Every row comes from one small tree of marks. The marks that hang from a mark follow it in brackets, in alphabetical order. Every link used is in the known rows. Which tree was each row made from?
Known rows
P[K]: 8; 24; 19; 11; 24; 14; -18; 13; -4; 14; -26; 11; 11; 3; 6; 16; 29; 22; 12; 9; 1; -17; 15; 8; 10
F[E[S[B]]]: 56; 33; -22; 32; 30; 3; -16; -32; -6; -8; -5; 45; -90; 36; -20; -18; 3; -13; 13; 8; -9; -23; -1; 20; -2
S[B[M[H]] X[N]]: 64; 44; -10; 29; 61; 84; 9; -6; -16; -31; 18; 43; -2; -25; -80; 7; -14; 10; 63; -60; -79; 33; 69; 1; -8
P[G K]: -5; 15; 34; 5; 19; 31; -25; 11; -1; 19; -45; 28; 23; 10; 3; 31; 32; 38; 15; -16; 15; -12; 32; 12; 6
F[E[S]]: 35; 26; -9; 18; 30; -16; -12; -34; -7; 2; -5; 33; -70; 47; -19; -33; 12; 8; -14; 25; 10; -28; 18; 23; 4
H[M]: 26; 25; -13; 32; 27; 8; 9; 3; -3; -7; -11; 18; 0; -20; -9; -18; 18; 3; 39; 1; -15; 4; 5; 10; 33
H[M[B]]: 39; 29; -36; 49; 28; 29; -8; 10; -4; -25; -8; 28; -33; -28; -26; -4; 7; -4; 41; 28; -23; 0; -13; 9; 28
S[H P X]: 24; 27; 3; 35; 18; 12; 21; -13; -2; 4; 2; 5; -8; 18; -3; -23; 1; -4; 37; 11; -46; -9; -9; 4; 11
E[F S[H[M] P]]: 59; 44; -24; 47; 20; 7; 35; -19; -7; 8; -20; 62; -60; 19; -5; -58; -11; -42; 35; 39; 13; -12; -12; 29; 18
E[F S[H P X]]: 47; 43; -2; 28; 28; -2; 23; -34; -9; 13; -5; 31; -60; 51; -18; -59; -11; -12; 16; 44; -11; -35; 2; 24; -3
F[E[S[B X[N]]]]: 70; 44; -23; 21; 38; 14; -1; -45; -14; -23; -5; 45; -70; 42; -57; -11; -11; 23; 34; 11; -40; 11; 60; 30; -14
F[E[S[H[M] X]]]: 63; 50; -48; 23; 40; 6; 26; -48; -3; 14; 0; 48; -55; 18; -24; -56; -3; -3; 26; 5; -43; 9; 42; 51; 1
S[H[M[B]] P X]: 52; 39; -45; 65; 23; 43; 16; -2; -2; -20; -1; 33; -32; -14; -26; -18; -14; -17; 70; 35; -63; 9; -22; 14; 16
S[B H]: 43; 26; -16; 22; 23; 37; 15; -1; 3; 5; -2; 23; -26; -23; 9; 0; 6; -28; 33; -20; -47; 5; -19; 8; 13
S[H[M] X]: 39; 40; -29; 22; 34; 22; 35; -12; 0; 9; 1; 14; 6; -27; -9; -31; 6; 4; 49; -11; -63; 19; 23; 28; 19
S[B H[M] P X]: 59; 39; -33; 65; 24; 39; 28; -8; -1; -12; -4; 35; -21; -14; -9; -14; -12; -31; 94; -8; -76; 18; -23; 12; 14
S[B H P]: 42; 22; -8; 52; 11; 34; 14; 2; 0; -4; -5; 31; -31; 0; 12; 0; -5; -43; 52; -2; -36; -3; -48; -5; 13
E[S]: 10; 25; -2; 30; 29; -5; -16; -17; -7; 10; 3; 23; -35; 20; -19; -36; 14; 2; 9; 28; 11; -28; 18; 4; 17
B[M]: 18; 19; 6; 18; 42; 29; 4; 0; -12; -21; 6; 15; -27; -20; -24; -6; 16; 3; 13; -19; -20; -15; 18; 3; 8
P[G K[R]]: -4; 8; 39; 0; 17; 49; -45; 11; 7; 36; -63; 35; 37; 17; -4; 48; 25; 36; 34; -3; 36; -11; 51; 5; -11
S[P[K]]: 7; 18; 27; 41; 11; 11; -19; 16; -6; 4; -30; 21; 6; 28; 8; 17; 18; 7; 29; 28; 9; -26; -11; -5; 11
E[F S[H P[G]]]: 32; 26; 12; 23; 14; 17; 16; -24; -3; 20; -32; 59; -54; 49; -3; -37; -4; -17; 8; 22; 34; -28; -3; 23; 3
N[X]: 23; 12; 18; 9; 16; 1; 3; -3; -16; -3; -7; 3; -11; 24; -12; 12; 21; 20; 15; 14; -8; 12; 26; 6; 28
E[F S[B P]]: 52; 35; 0; 53; 22; 4; -5; -18; -11; -13; -16; 45; -88; 47; -18; -28; -9; -31; 33; 42; 16; -45; -34; 4; 3
S[H X]: 25; 30; -5; 5; 32; 14; 21; -16; 0; 13; 6; -3; -2; -6; -5; -24; 11; 12; 18; -8; -55; -1; 21; 18; 9
X[N]: 22; 18; 10; 8; 22; 12; 9; 0; -9; -16; -12; 13; 6; 0; -21; 6; 10; 27; 17; 8; -5; 17; 42; 2; 22
P[G[R] K]: -12; 18; 29; 0; 19; 52; -35; 9; 4; 28; -67; 28; 27; 15; -9; 49; 26; 46; 31; -11; 26; -18; 53; 1; -5
E[F S[B]]: 53; 39; -8; 25; 33; 8; -6; -21; -10; -4; -11; 38; -80; 26; -22; -29; 2; -15; 15; 22; 8; -37; -7; 16; 3
S[P[G]]: -2; 2; 32; 38; 7; 15; -9; 2; -2; -7; -28; 23; -2; 31; -6; 7; 15; 12; 32; 0; 18; -19; -10; -8; 20

Write each row's tree
64; 46; -22; 16; 32; 23; 15; -24; -5; 13; -9; 49; -80; 10; -6; -36; -6; -36; 13; 14; -9; -20; -6; 27; -1 -> E[F S[B H]]
45; 31; -10; 49; 20; 32; 16; -11; -1; -7; 3; 17; -27; 8; -6; -6; -7; -22; 63; -2; -67; -4; -27; 2; 4 -> S[B H P X]
52; 35; -16; 51; 39; 62; 22; -12; -11; -24; 14; 31; -43; -12; -26; -1; -14; -31; 70; -25; -80; -2; -10; 5; -11 -> S[B[M] H P X]
44; 33; -2; 31; 18; 0; 19; -22; -7; 12; -12; 44; -66; 43; 0; -51; -8; -32; 5; 44; 19; -34; -16; 18; 6 -> E[F S[H P]]
35; 43; 3; 10; 41; -14; 1; -36; -12; 4; -4; 11; -58; 43; -38; -53; 7; 25; -1; 36; -2; -44; 34; 25; -1 -> E[F S[X]]
51; 36; -21; 42; 19; 30; 45; -10; -8; -14; -12; 36; 14; -7; -23; -16; -16; 2; 79; 10; -52; 46; 36; 17; 19 -> S[H[M] P X[N]]
22; 13; 14; 39; 14; -3; -17; -32; -5; -1; -27; 56; -61; 76; -18; -18; 5; 7; 10; 18; 35; -31; 6; 15; 0 -> F[E[S[P[G]]]]
58; 42; -24; 29; 41; 3; -13; -46; -8; -9; 4; 31; -86; 44; -38; -26; 0; 9; 25; 7; -40; -24; 18; 26; -13 -> F[E[S[B X]]]
33; 29; 13; 40; 20; -15; -2; -20; -12; -5; -16; 33; -68; 59; -16; -44; 0; -11; 5; 55; 38; -49; -17; 7; 10 -> E[F S[P]]
59; 47; -32; 19; 33; 9; 35; -23; -5; 19; -16; 54; -53; -2; -7; -60; -2; -27; 16; 22; 5; -4; 15; 41; 16 -> E[F S[H[M]]]
23; 17; -5; 45; 9; 37; 27; 3; 4; 8; -31; 51; 7; -7; 7; -8; 4; -19; 60; -15; -8; 19; -9; 13; 27 -> S[H[M] P[G]]
32; 28; 8; 43; 17; -6; -29; -19; -10; 9; -30; 53; -54; 71; -5; -8; 9; 0; 7; 44; 28; -37; 6; 19; -8 -> F[E[S[P[K]]]]
10; 23; 41; 23; 14; 38; -11; 1; -11; -5; -50; 34; 37; 39; -30; 40; 7; 58; 55; 7; -4; 12; 66; 9; -3 -> S[P[G K] X[N]]
62; 40; -47; 25; 31; 7; 25; -35; -2; 15; -8; 62; -59; 8; -6; -49; -1; -25; 16; 5; -14; 10; 21; 45; 10 -> F[E[S[H[M]]]]
65; 42; -22; 12; 49; 74; 34; -14; -15; -29; 9; 38; -24; -38; -45; 12; -16; -3; 61; -39; -88; 41; 60; 20; -13 -> S[B[M] H X[N]]
49; 38; -10; 6; 38; -6; 3; -47; -14; -13; -3; 32; -50; 51; -54; -27; -3; 43; 8; 26; -18; 5; 80; 33; -7 -> F[E[S[X[N]]]]
36; 28; 2; 26; 17; 22; 32; -11; -8; -11; -5; 18; 6; 15; -20; -7; -10; 12; 47; 16; -45; 26; 34; 8; 9 -> S[H P X[N]]
59; 45; -42; 36; 36; 43; 31; -11; 0; -3; 1; 26; -15; -36; -12; -15; -2; -17; 77; -26; -83; 24; 5; 24; 12 -> S[B H[M] X]
45; 38; -9; 1; 31; 3; 21; -26; -5; 23; -8; 36; -61; 20; -3; -52; 2; -17; -15; 23; 12; -25; 14; 31; 7 -> E[F S[H]]
58; 51; -11; -9; 37; 12; 34; -38; -12; 8; -9; 36; -41; 25; -37; -44; -13; 17; 7; 30; -19; 7; 74; 41; -5 -> E[F S[H X[N]]]
50; 28; 0; 69; 42; 71; -3; 10; -12; -24; 13; 52; -27; -6; -43; 0; -8; -39; 59; -46; -39; -8; -22; -21; 4 -> S[B[M[H]] P]
67; 45; -29; 31; 60; 33; -6; -47; -18; -28; 14; 46; -101; 24; -60; -21; -6; -2; 31; -13; -53; -21; 37; 29; -27 -> F[E[S[B[M] X]]]
49; 40; -25; 7; 37; -3; 15; -50; -4; 18; 8; 30; -61; 39; -20; -49; 1; 6; -4; 8; -38; -12; 38; 41; -9 -> F[E[S[H X]]]
34; 39; 10; 39; 29; -18; 1; -33; -13; -6; -7; 19; -63; 67; -34; -52; -3; 10; 18; 55; 7; -53; 5; 14; 0 -> E[F S[P X]]
65; 52; -15; 23; 62; 36; 3; -35; -20; -24; 7; 38; -96; 13; -60; -32; -9; -4; 31; 1; -35; -37; 34; 27; -24 -> E[F S[B[M] X]]
55; 43; -54; 36; 36; 45; 15; -6; -1; -10; 3; 24; -26; -37; -29; -19; -4; -3; 51; 17; -72; 17; 8; 27; 15 -> S[H[M[B]] X]
28; 18; 20; 51; 11; 49; -46; 18; 2; 11; -47; 39; 0; 25; 0; 51; 2; -13; 75; 24; 7; -17; -11; -16; -13 -> S[B P[K[R]]]
25; 23; 13; 37; 22; -2; -12; -46; -6; -2; -20; 43; -58; 81; -37; -25; 2; 27; 22; 19; 6; -32; 26; 22; -10 -> F[E[S[P[G] X]]]
69; 47; -36; 21; 38; 18; 9; -49; -3; 7; 6; 43; -82; 30; -22; -33; -7; -12; 23; -4; -57; -7; 18; 38; -17 -> F[E[S[B H X]]]
